Known rows, with every way that one mark hangs from another:
W{A{T}}: [ 1.28  3.51 -0.90  0.45  0.29  0.00  2.40 -0.99  2.05  4.84  1.02 -2.93
  1.21 -2.12  3.29  0.39  1.21 -1.33 -0.18 -1.10  2.20 -0.05  3.02  3.62
  0.77 -1.15 -3.17 -1.20 -0.81  2.86 -2.85]
W{A{Q T} D P}: [ 1.19  2.85 -3.94  1.95 -4.81 -0.96  4.43  0.18  3.91  3.52  0.36 -0.52
  1.37 -4.16  3.36 -2.64  5.59 -0.81 -0.32 -1.00 -0.52 -2.19 -1.30  2.80
  3.14 -2.20 -0.95  0.08  3.71  2.37  1.72]
W{D{T}}: [ 1.78  2.26 -0.61 -0.04 -0.71  2.50  1.33  2.07  2.53 -2.07 -1.60  4.08
  1.51  1.51 -0.37  2.49  2.65  0.92 -1.61  1.99  1.39  2.05 -0.73 -1.06
 -1.32 -1.13 -1.58  0.36 -1.34 -3.19 -2.44]
D{M}: [-0.61  0.80  2.56 -2.34  0.53  0.36 -0.72  0.49 -1.51 -0.11  1.16 -0.20
  1.49 -0.90 -0.63 -0.11 -0.28  1.86 -0.42  0.97  1.80  0.68  2.32  0.24
 -1.63  1.65 -2.13 -0.09 -0.50 -2.36 -2.66]
P{T W{A{Q} D{M}}}: [-1.94 -1.86 -4.27  0.68  0.27  0.57  1.18 -0.83 -0.27 -0.82 -1.00 -1.62
 -3.93 -0.36  1.23  0.43 -2.75  1.27  0.56 -1.20 -0.91  0.03 -0.37 -3.32
  2.40 -1.99  2.72 -2.24 -1.19  1.85  0.37]
D{M{A}}: [ 0.52  0.14  2.55 -1.07 -0.03 -0.16 -2.67  0.07  0.57 -2.27  1.69  0.24
 -0.14 -0.23 -2.91 -0.20 -1.61  2.09  0.46  0.08  1.59  0.38  3.83  0.47
 -0.04  1.63 -2.97  2.29 -0.83 -1.99 -2.40]
P{T W{D}}: [ 0.01  0.85 -1.38 -2.07  0.02  0.18  2.78  1.51 -0.83  1.58 -3.08  1.05
 -1.38  0.89  1.87  4.99  0.74 -1.59 -0.18 -2.56 -0.14 -2.58 -1.74 -3.37
 -0.30 -3.56  0.28  0.86 -1.83  2.31  0.18]
D{M{P{W}} T{A{Q}}}: [-3.84 -5.06  3.80  1.45  2.04 -1.17 -5.83 -0.65 -5.46 -4.51  0.85  1.19
  0.16  2.60 -2.16 -0.64 -3.38 -0.48 -0.28  3.38 -1.73  1.06 -0.14 -2.39
 -2.84  3.87  5.18 -1.43  0.16 -2.46  2.02]
T{A}: [ 0.32  0.27  4.61 -1.65  0.53 -2.07 -0.29  0.36 -2.75 -1.17  0.33 -1.38
  2.63  0.24 -0.57  1.12 -1.56 -1.79  0.46 -1.45  0.24 -0.90  1.95  1.24
 -1.89  1.90 -1.07  1.91  0.92 -1.39 -1.10]
D{M T W{P}}: [ 3.92  1.11  3.77 -4.17  1.26  2.58  0.97 -0.37 -0.30  1.18  0.55  1.39
  1.25  1.48 -1.89 -1.49  1.54  2.06 -2.04  2.32  3.53  4.93 -1.29  3.10
 -3.18  4.07 -2.65 -0.84  0.64 -2.87  0.47]
W{D}: [ 1.01  2.67 -1.23 -1.73 -0.90 -0.02  2.06  2.25  1.19  1.05 -2.03  2.60
  2.25 -0.38  1.35  2.29  2.79 -0.40 -0.39 -0.81 -0.18 -1.63 -0.27 -1.17
 -1.09 -2.91 -2.67  1.10 -0.80 -1.90 -2.93]
Q{A{T}}: [-1.80  2.38  2.80  0.80 -0.88 -2.10  2.60 -2.30  0.02  4.06  1.15 -0.99
  1.24  0.81  4.29  2.02  3.18 -1.60  1.51 -1.56  3.08 -2.70  2.42  2.49
 -2.26  0.88 -2.90 -0.17 -0.22  2.68 -3.11]
W{A{T} D{M} P}: [ 2.96  3.31 -0.23 -1.08 -5.72 -0.49  3.04 -1.04  4.41  4.11  0.84  2.33
  1.08 -1.96  1.82  0.23  3.29  0.57 -1.05  2.51  2.38 -0.15  0.79  1.92
  2.53 -1.14 -2.78 -2.70  1.94  0.93  0.30]
T{A{Q}}: [-2.77 -1.24  2.40  0.30  0.73 -2.84 -0.46  0.90 -3.19 -3.40  1.63 -3.00
  2.01 -1.23 -0.62 -2.24 -1.24 -0.52  1.17 -2.57 -0.99 -1.88  0.46  0.92
 -0.87  1.95  0.63  2.90  2.68 -1.58  0.05]
P{T{A{Q}} W}: [-4.01 -3.24  1.92  0.20  1.52 -2.17 -0.17  0.67 -4.49 -2.59  0.48 -4.34
 -1.42 -0.04  0.14  0.40 -3.18 -1.64  0.88 -4.44 -1.35 -2.98 -0.62 -1.50
 -0.15  1.37  3.10  3.26  1.49  2.82  3.07]
P{W{A D{M}}}: [ 1.06  0.94 -3.09 -1.65  1.14 -1.01  1.44 -3.17  0.04  2.09 -2.00  1.32
 -2.35  0.91  4.16  1.86 -1.98 -1.48  0.18 -0.12 -0.79 -0.17  2.24 -1.96
  0.49 -2.01  0.65 -4.01 -2.32  0.66 -3.93]
P{W{A}}: [ 1.40  1.98 -2.91 -0.38  4.48 -0.70  2.74 -3.25 -1.98  3.75 -2.23 -4.08
 -1.40  0.34  4.90  0.72 -1.10 -3.69  0.91 -2.67 -1.16 -1.03  1.66  2.16
 -0.61 -0.29  1.28 -2.20 -2.78  3.44 -3.97]
D{M T}: [ 0.39  0.59  2.83 -0.74  0.52  2.36 -1.66  0.67  0.26 -2.93  1.12  2.48
  0.71  1.51 -2.11 -0.02 -0.78  3.10 -1.76  3.96  3.11  3.75  2.17  0.41
 -1.91  2.40 -1.45 -0.59 -1.30 -3.98 -2.37]
W{A{Q} D{M} P{T}}: [ 1.14 -0.76 -1.56 -0.15 -4.23  1.89  2.56  0.88  1.60 -0.89  0.81 -2.07
 -0.71 -1.42 -2.14 -2.06  0.81  3.83  0.04  1.47  0.57  0.57 -2.08  0.41
  3.43 -0.41  2.17 -0.97  2.46  0.08  3.58]
D{T{A{Q}}}: [-2.09 -1.51  2.71  1.93  0.68  0.05 -1.52  1.23 -1.66 -6.10  1.87 -0.60
  1.60  0.74 -2.06 -1.87 -1.36  1.15 -0.01  0.10 -0.04  1.68  0.55  0.94
 -0.95  3.46  1.33  2.16  2.00 -2.93  0.63]

Rows:
[-2.16  0.84 -4.55  2.64  2.50 -2.43  2.70 -2.20 -0.22  3.81  0.27 -4.15
 -1.24 -3.22  6.19 -2.10  0.59 -3.21  0.85 -4.56 -1.02 -1.74  1.17  2.28
  1.21 -0.78  0.81 -0.74  0.24  5.39 -1.69]  P{W{A{Q T}}}
[ 2.22 -1.00  1.78 -1.01  0.68  1.99 -1.30 -0.66  1.63 -3.31  2.32 -0.09
 -0.76  0.15 -4.27 -4.91  0.55  3.91 -0.32  0.14  1.44  4.24 -1.03  3.02
 -0.08  4.47 -1.62  2.39  2.19 -2.25  2.51]  D{M{A{Q}} T W{P}}
[-1.96  0.86 -0.46  2.72 -1.10 -1.53 -0.87  1.53  2.58 -0.39  2.51 -1.65
  0.11 -4.10 -0.50 -2.11  1.92  0.71  0.84 -4.05  0.38 -2.83  1.37  2.14
  2.33 -0.48 -3.09  5.58  1.77  1.98 -0.11]  M{A{Q T}}
[ 1.95 -1.31  0.60 -2.36  1.09  2.48  2.07 -0.99 -1.40  3.01  1.44 -6.39
 -0.63 -1.04 -2.09 -4.42 -0.89  3.23  0.24 -1.15  1.40  2.92 -2.17  3.22
  1.15  2.76  0.66 -1.32  1.62  1.48  3.11]  D{M W{A{Q} P{T}}}
[-0.45 -1.72  2.09 -0.81  3.94 -0.10 -0.59  0.23 -1.93 -3.37  1.45 -1.24
  0.76  1.05 -0.81 -2.32 -2.13  0.43 -0.19 -2.15  0.17  2.74 -0.31  0.98
 -2.17  3.14 -0.23  1.23  1.42 -2.60  0.35]  D{T{A{Q}} W}
[ 0.08 -0.25 -0.79  0.08 -4.67 -0.79 -0.54  1.17  2.56 -3.92  1.50  2.08
  0.24 -2.07 -3.61 -3.00  2.45  2.89  0.39  0.07 -0.56 -1.41 -0.65 -0.10
  2.93  0.10 -0.77  3.72  3.64 -1.89  2.10]  W{D{M{A{Q}}} P}
[-2.25 -0.05 -3.44  2.86  2.88 -1.57  0.15 -1.44 -2.21  6.20 -0.36 -4.23
  0.37 -1.77  4.90 -1.31  1.44 -4.06  0.63 -1.25 -2.70 -2.44 -0.20  1.66
 -0.64 -1.23  2.48 -2.50 -1.11  5.13 -0.63]  M{P{W{A{Q T}}}}
[ 0.96  0.45 -3.44 -0.81  6.27  0.64  1.93 -1.45 -1.47  3.31  0.45 -5.92
  0.45 -1.45  2.40 -3.97 -1.01 -0.37  1.18 -4.52 -1.48  1.22  0.08  3.45
 -1.03  0.22 -0.43 -1.11 -0.50  1.36 -3.15]  D{W{A{Q}}}
[ 1.49  1.31 -3.39 -0.51  1.23  1.05  3.12 -0.72  0.25  2.96 -3.08 -1.18
 -2.57  1.20  2.74  3.94 -1.57 -1.92  0.19 -2.11 -0.64 -1.12 -0.45 -1.71
  1.56 -3.37  1.35 -2.11 -2.61  3.75 -0.83]  P{T W{A D}}
[-0.86 -2.89  3.32 -0.42  1.21  1.44 -4.66  0.22 -2.84  0.32 -0.54 -1.02
 -1.64  1.74 -4.25  2.98 -3.67 -0.22  0.65  1.31 -0.05 -0.71  0.26 -1.95
 -1.25  0.29  1.15  0.89 -3.42  1.52  1.78]  D{M{A P{T W}}}
[-1.04 -1.32  4.13 -1.84  1.65 -1.06  0.55 -0.29 -4.25 -0.48 -0.64 -2.63
 -1.14  1.60 -0.10  4.06 -3.51 -2.73  0.65 -3.26  0.09 -2.27  0.45 -1.02
 -1.24  1.09  1.16  1.94 -0.68  2.63  1.89]  P{T{A} W}
[ 0.95  2.11 -3.35  0.81  0.75 -1.63  1.04 -0.95  0.75  7.17 -3.03  1.35
  0.56 -0.05  5.31  3.57  1.76 -5.12 -0.27  0.72 -1.97 -2.80 -0.23 -0.71
 -0.75 -4.72  0.34 -3.87 -2.45  3.75 -1.38]  M{P{W{A{T} D}}}
[ 0.90  1.02  1.21 -1.06 -1.47  2.17 -0.78  1.66  2.22 -3.41 -0.42  6.61
  0.55  1.61 -1.45  2.00  0.70  2.72 -1.80  4.65  2.51  3.17  1.04 -2.33
 -0.86 -0.63 -1.87 -1.05 -1.10 -5.32 -2.44]  W{D{M T}}
[-0.60  1.11 -0.17  1.34 -7.36 -2.01 -0.08  1.42  4.84 -1.68  2.35  3.56
  0.29 -3.72 -1.65 -2.31  3.97  2.03 -0.21  0.08  0.54 -2.16 -0.30  0.10
  4.13 -0.83 -2.63  3.90  4.38 -0.18  3.26]  W{D{M{A{Q T}}} P}
[-0.38  0.67  0.56 -0.08  1.85 -1.22 -1.99 -2.87 -1.81  6.43  0.00 -0.78
 -0.22 -0.09  3.46  1.33 -1.05 -2.68 -0.01  2.09 -0.05 -0.32  2.35  0.46
 -1.42 -0.28  0.55 -4.89 -2.72  3.62 -1.29]  D{M{P{W{A{T}}}}}
[ 1.59 -0.38  3.91 -3.23  4.00  0.19 -5.19 -0.09 -1.48  2.77 -0.07  0.13
  1.61  0.99 -4.10  0.14 -2.54  0.63  0.75  0.74  0.55  1.42  0.83  0.37
 -3.18  0.91 -3.02 -0.17 -2.45 -1.85 -1.60]  D{M{A P} W}
[-3.17 -2.85  0.29  0.82 -0.45 -2.06 -1.93 -0.38 -1.14 -7.31 -0.08  4.93
 -1.93  2.07  0.41 -0.08 -3.01  0.45 -0.01  1.20 -1.13  0.55  0.13 -4.42
  0.01  1.25  2.61 -0.01  1.24 -3.14  0.95]  P{W{D{M T{A{Q}}}}}
[-0.73  1.96 -4.98  2.68 -1.53 -0.99  2.76  0.74  3.77  2.59  0.31 -0.37
  0.14 -3.53  3.44 -1.33  2.47  0.08  0.08 -1.94 -0.53 -1.46  0.48  1.14
  2.92 -3.88 -1.37 -0.39  1.27  2.23 -1.53]  W{A{Q T} D}
[-3.47 -0.64 -0.98  3.18  1.38 -2.59 -3.06  0.45 -1.01  2.32  0.18 -1.55
  0.12 -2.08  0.98 -0.68  1.43 -3.35  0.80 -2.90 -2.59 -3.90 -0.61 -0.25
 -0.47 -0.98  0.51  2.27 -0.54  4.07  0.81]  M{A{Q T} P{W}}
[ 2.78  0.46  2.95 -1.73  3.57  2.26 -2.52 -1.01  1.96 -2.28  1.26  2.17
 -1.32  2.28 -3.84 -0.48 -2.43  2.95 -0.69  0.78  3.08  5.24  2.30  1.07
 -1.17  2.37 -3.79  1.13 -2.16 -3.21 -2.16]  D{M{A} T W}
[ 2.72  2.38 -4.37  1.25  2.37  1.17  2.79 -2.40  2.05 -0.10 -2.79  1.93
 -2.00  3.18  4.11  2.39  0.09 -2.23 -0.15  1.09 -0.66  1.89  0.46 -0.61
  0.10 -1.84  1.24 -3.38 -3.04  0.55 -3.48]  P{W{A D{T}}}
[ 0.99 -0.51 -0.16  1.71 -5.20  1.30 -1.02  1.32  4.19 -6.97  1.44  4.11
 -0.42 -0.03 -4.85 -2.47  2.50  4.17 -0.92  2.66  0.36  1.87 -1.46 -0.25
  2.44  1.46  0.16  2.94  3.37 -3.99  2.59]  W{D{M{A{Q}} T} P}
[-1.46 -2.92  4.16 -1.15 -6.01 -0.75  0.19  2.64 -0.56 -4.29  1.65  0.66
  0.62 -1.02 -4.62 -0.41 -0.41  3.01 -0.25  0.97  0.72 -0.92 -2.65 -2.13
  1.99  1.31  1.49  2.58  4.94 -2.11  6.61]  W{D{M} P{T{A{Q}}}}
[ 3.88  2.13 -0.64 -2.05 -3.49  0.27  2.82 -1.35  1.89  1.85 -0.75  1.11
  0.99 -0.02  0.33 -0.58  1.64  0.95 -0.11  2.59  0.85  0.74  0.37  1.66
  1.61 -0.14 -0.99 -2.99  1.23 -1.54 -0.45]  W{A D{M} P}
[-2.40 -0.54  0.63  3.48 -0.83 -0.98 -3.81  2.08  0.72  1.16  1.90 -1.61
  2.29 -2.90 -2.18 -1.56  2.15 -0.95  0.80 -1.01 -1.17 -2.96 -0.02  1.44
  0.17 -0.69 -1.10  4.07  0.89  1.64  0.87]  M{A{Q T} P}
[-2.25 -1.77 -0.96  1.74  0.21 -1.83  0.37  0.17 -0.86 -5.92 -1.05  3.01
 -1.04  1.61  1.46  0.87 -0.97 -1.77  0.22 -1.22 -2.35 -1.08 -0.98 -3.55
 -0.15 -0.06  2.93  1.44  1.08 -1.20  0.66]  P{W{D{T{A{Q}}}}}
[-2.85 -0.93 -0.11  2.36 -3.67 -1.04 -4.37  2.60  2.94 -0.09  1.96  4.16
  0.87 -2.52 -3.14 -0.50  1.65  1.29  0.27  1.84 -0.81 -2.06  0.04 -2.56
  1.63 -2.45 -1.84  1.86  0.39 -1.11  1.16]  W{D{M{A{Q T} P}}}
[-3.27 -4.79  4.02 -0.37 -3.02  0.22 -4.59  3.43 -2.43 -3.76  0.67  1.33
  1.45  0.43 -5.62  1.79 -3.05  2.27  0.20  2.84 -0.57 -1.09 -1.99 -4.70
 -0.52 -0.49  2.66  0.54  0.99 -3.39  4.56]  W{D{M{P{T{A{Q}}}}}}
[ 3.74  3.09  0.73 -0.92 -4.01  2.09  2.99  1.92  2.59 -1.39 -1.59  4.16
  2.62  1.50 -0.81  1.09  5.48  0.22 -1.63  3.05  1.20  1.45 -2.63  1.23
 -0.48 -0.12 -0.91  0.61  1.41 -2.75  0.94]  W{D{T} P}
[ 2.88  1.85  1.23 -2.61 -4.59  1.89  4.15  2.99  1.12  1.70 -1.59  0.62
  1.65 -0.23 -2.28  2.42  4.23  0.59 -0.98  0.19  1.28 -1.52 -3.66  0.78
  0.50 -1.75 -1.32  2.43  1.62 -0.13  3.12]  W{D P{T}}
[ 0.52 -0.62 -0.28 -0.98  4.14  0.07 -2.31 -2.95 -3.99  4.60 -1.44 -2.73
 -0.07  1.70  2.26  0.66 -2.30 -2.24  0.83  2.46 -1.28  0.25  1.49  0.11
 -2.52  0.76  2.78 -4.92 -3.62  0.82 -2.88]  D{M{P{W{A}}}}
[-1.77 -2.84 -1.65  2.87  3.75  1.97 -3.46 -2.35 -3.17 -0.72 -0.31 -2.33
 -0.97  2.06  0.12 -2.29 -2.38  0.55 -0.12  3.85 -1.88  3.26 -0.01  0.12
 -1.59  1.94  5.61 -4.78 -2.84 -0.76 -1.09]  D{M{P{W{A{Q}}}} T}
[-0.24 -0.67  0.27 -1.50 -1.47  0.49 -1.29  0.30  1.74 -2.30 -1.36  2.50
 -3.73  1.52 -2.39  4.41 -3.06  0.71  0.55 -0.69  0.86 -1.54  0.99 -4.10
  2.16 -2.04 -0.94  2.03 -1.93  0.96  0.55]  P{T W{D{M{A}}}}
[-1.84 -2.02 -2.47  2.62 -0.36 -0.14 -2.44 -0.44  2.50 -7.14 -0.31  4.70
 -3.48  1.54 -1.09 -0.46 -1.21  1.88  0.01  0.55 -1.04  0.57  0.53 -3.51
  1.69 -0.32  0.99  1.47 -1.27 -2.15 -0.56]  P{W{D{M{A{Q}} T}}}
[-0.94  0.42 -1.54 -0.78  3.65 -0.60  0.96 -1.53  0.84  4.45  2.67 -2.79
 -1.07 -3.54  2.69 -4.26 -1.40  1.45  0.01 -2.35  1.23  1.82  2.20  2.34
  0.65  0.19 -3.15 -2.31  0.32  1.84 -1.56]  D{M W{A{Q T}}}
[ 0.30 -0.33  0.92 -0.01  3.21 -0.66 -3.13 -0.67 -2.62  2.45 -2.15 -1.39
  0.59  1.60 -0.57  2.10 -0.34 -4.02  1.03 -0.81 -2.75 -2.63  0.11  0.30
 -2.26 -0.23  0.77  1.32 -2.72  2.18 -1.63]  M{A P{W}}
[ 0.40  0.04  1.15 -0.29  0.41 -1.56  0.55 -0.70 -0.31 -3.79 -2.16  4.64
 -0.36  3.63  1.61  4.33 -1.38 -3.23 -0.53  0.31 -0.73 -0.09  0.36 -2.93
 -1.29 -0.48  1.06  0.14 -0.44 -1.10 -0.80]  P{W{D{T{A}}}}
[ 0.76 -0.68 -2.07  0.23  5.29  2.83 -0.37 -1.51  0.03 -1.03  1.67 -1.83
 -1.35  0.91 -0.32 -4.58 -2.46  3.40 -0.24  0.62  1.15  6.16  1.23  2.26
 -0.75  2.32  0.35 -3.15 -1.07 -2.10 -2.39]  D{M T W{A{Q}}}
[ 3.52  1.53  3.56 -0.79 -4.58 -0.44  1.56  1.16  1.43 -3.67 -0.62  4.00
  2.65  2.45 -1.92  1.67  2.41 -0.69 -1.01  2.60  0.86  0.65 -1.60  0.57
 -0.34  1.68 -0.23  1.37  3.08 -3.57  2.61]  W{D{T{A}} P}
[ 0.82  0.35 -0.73  0.17  1.41  1.08 -0.84  1.10 -0.85  0.61 -4.01  4.54
  0.99  3.38  1.38  4.25  2.04 -3.20 -1.26  3.23 -1.71 -0.15 -2.75 -3.31
 -3.53 -2.26  1.69 -2.38 -3.27 -1.59 -1.37]  M{P{W{D{T}}}}
[-1.32 -1.06 -0.40 -0.71  3.41 -0.01 -2.47 -0.79 -0.99  6.15  1.75 -2.92
  0.98 -2.15  1.15 -3.23 -0.46  0.38 -0.15  0.28 -0.04  1.64 -0.15  1.76
 -1.23 -0.08 -0.94 -3.69 -1.01  1.35 -0.49]  D{M{P} W{A{Q T}}}
[ 2.12  4.01 -3.01  0.55 -1.78 -0.28  3.11 -0.45  4.22  4.36 -0.37  1.54
  0.80 -1.96  3.30  2.10  2.58 -1.46 -0.30 -0.77  1.03 -0.73  1.74  1.14
  2.04 -3.72 -3.36 -1.65 -0.75  2.20 -2.68]  W{A{T} D}
[ 2.79 -0.27 -0.69 -0.92  2.10  2.52  1.51 -2.00  0.12  0.15  1.64 -2.84
 -0.36  0.20 -0.92 -5.66  0.42  3.16 -0.72  1.65  1.29  5.57 -1.44  4.53
 -0.09  4.28  0.41 -2.71  1.71 -1.41  0.94]  D{M T W{A{Q} P}}
[-2.99 -2.82  3.57  0.24 -0.24  0.04 -0.61  2.45 -3.11 -3.88  1.85 -4.28
  0.69 -1.24 -3.27 -0.38 -2.53  1.11  0.80 -2.91  0.28 -1.45 -0.85 -0.15
  0.05  1.92  1.36  4.12  2.54 -0.25  3.17]  P{T{A{Q}}}
[ 1.96  0.31 -3.12  1.30 -3.68  1.96  4.15  1.50  1.30  0.92 -0.59 -3.76
  0.31 -1.51 -1.07 -1.16  2.72  1.88  0.12 -0.94 -0.62 -0.61 -3.69  1.69
  3.24 -1.42  1.70  0.91  2.35  1.80  3.31]  W{A{Q} D P{T}}
[-0.85 -0.80  2.39 -1.94 -0.59 -1.98  1.51  0.83 -1.76 -1.43 -2.54  1.01
 -1.29  1.66  0.84  5.43 -2.35 -2.93  0.62 -2.65 -0.78 -3.19 -0.60 -3.85
 -0.09 -1.61  0.54  1.22 -0.14  1.54  2.11]  P{T{A} W{D}}
[-1.19 -2.14 -4.60  2.19  1.68  1.38  0.23  0.52 -2.29  2.84 -2.79 -3.11
 -1.23  0.77  1.16  1.54 -0.60 -1.55  1.01 -0.79 -3.92 -1.79 -3.38 -2.32
  0.64 -3.45  4.75 -2.67 -2.69  3.24  1.51]  M{P{T W{A{Q} D}}}
